Each row was made from one path, in order. Every step used is in the known rows, and no mark comes twice. Write each row's path.
In the rows, 128 means zero.
Known rows:
N-Q-F-K-J-E-M: [109 143 155  94 110 130 107 133 131 175  73 246  91 158 141  94 106 128
 121 221]
A-Q-F-K-J-E: [ 71 142 168  96 135 130 101 132 129 181  85 219  97 127 129  83 148 141
 123 197]
E-F-K: [131 155 150  95 117 125 129 105 149 137 138 171  95 151 166 107 137 125
  94 120]
N-E: [135 129 154 104 128 141 136 135 127 132 178 127 110 108 113 142 135 125
 118 142]
K-F-Q: [121 172 143 107 127 125 101 120 119 116 146 107 126 127 145 129 184 144
 122 154]
J-K-F: [116 142 136  87 114 136 121 112 128 124 137 124  94 125 134 100 158 153
  81 180]
J-E-N-Q-F: [118 151 136  65 134 138 106 130 138 136 106 203 141 153 134  99 115 118
 146 208]
J-E-F-K: [119 151 156  91 115 121 121 127 137 155 117 182  94 151 147  94 114 133
  93 145]
K-F: [113 153 138  94 124 133 114 114 122 127 157 118 114 129 155 117 164 135
 106 162]
A-Q-F-E: [ 79 153 158  94 135 130 124 115 168 170 122 180 141 122 163 107 151 116
 138 161]
E-N-Q-F-K-J: [ 92 152 147  73 111 139 102  88 143 138 102 229  99 160 152  83 150 120
 123 199]
A-Q-F-K-J: [ 78 147 162  99 140 138 105 102 144 162 109 211  94 127 153  93 176 130
 125 167]
A-Q-F-K: [ 91 147 153  95 150 150 108 103 159 161 124 196 111 138 162  98 163 117
 148 142]
A-Q: [127 143 144 127 151 128 120 146 136 135 141 146 139 105 146 134 159 129
 133 133]
A-Q-F-E-M: [101 152 153 100 112 125 130 133 165 178 119 199 126 124 153 124 120 121
 148 168]
N-Q-F: [137 150 135  83 161 147 114 108 148 135 122 187 138 150 168 115 146 100
 128 169]
Q-F-E-M: [102 153 157  82 100 130 127 124 161 171 121 196 107 143 156 123 109 120
 139 171]
Q-F-K-J: [ 79 149 164  79 127 142 104  94 141 157 112 206  76 147 154  91 165 127
 115 171]
Q-F: [113 151 144  69 153 148 112 120 142 143 139 169 112 133 151 119 151 120
 137 151]

Which path is each row?
[106 151 143  64 130 131 102 127 129 140  92 219 131 146 130  96 128 126
 129 226] -> K-J-E-N-Q-F
[104 145 149  97  66 119 134 120 152 158 119 160  92 137 141 108 112 148
  93 197] -> J-K-F-E-M
[ 74 162 151  56  93 131 118 112 162 145 130 181 122 144 143 104 122 124
 148 179] -> Q-F-E-N
[ 89 142 162 101 118 126 108 148 131 188  86 236  92 124 124 102 121 142
 136 201] -> A-Q-F-K-J-E-M
[107 159 132  93  86 121 122  99 151 124 124 161 147 160 165  96 127 118
 115 204] -> K-F-E-N-Q
[159 173 145 103 134 108 121 136 130 112 145 130 131 123 142 144 158 135
 106 119] -> E-F-Q
[ 89 142 162  89 129 135 100 116 131 167  72 230  98 159 145  78 133 125
 108 216] -> N-Q-F-K-J-E
[124 163 141 100 116 128 106 119 123 114 130 114 109 128 124 117 179 160
 100 171] -> J-K-F-Q
[100 152 150  86 127 135 123  96 171 156 108 193 139 161 182 100 132  97
 122 183] -> N-Q-F-E
[107 146 146  99  93 121 104 127 127 134  82 214 113 165 134  87 114 129
 117 216] -> F-K-J-E-N-Q
[112 154 161  94 112 116 123 105 136 139 124 188  81 137 155 102 152 131
  76 147] -> E-F-K-J
[109 147 131  87  75 122 125  98 155 122 109 166 134 158 146  87 123 132
  92 220] -> J-K-F-E-N-Q
[ 95 148 145  67 118 148 100 107 150 153  92 227 111 178 148  76 117 117
 145 200] -> J-E-N-Q-F-K
[ 80 140 168 103 110 125 104 136 117 162  90 194  78 144 130  90 132 147
 103 190] -> F-K-J-E
[ 91 153 154  81  93 116 106 157 110 132 110 176 105 126  99 108 118 156
 122 203] -> K-J-E-N
[164 139 150  90 130 121 152 130 132 127 185 131 118 100 120 141 128 126
  84 127] -> N-E-F
[ 92 150 154  74 136 157 107  95 155 154 124 192  90 159 165  96 150 116
 139 145] -> Q-F-K
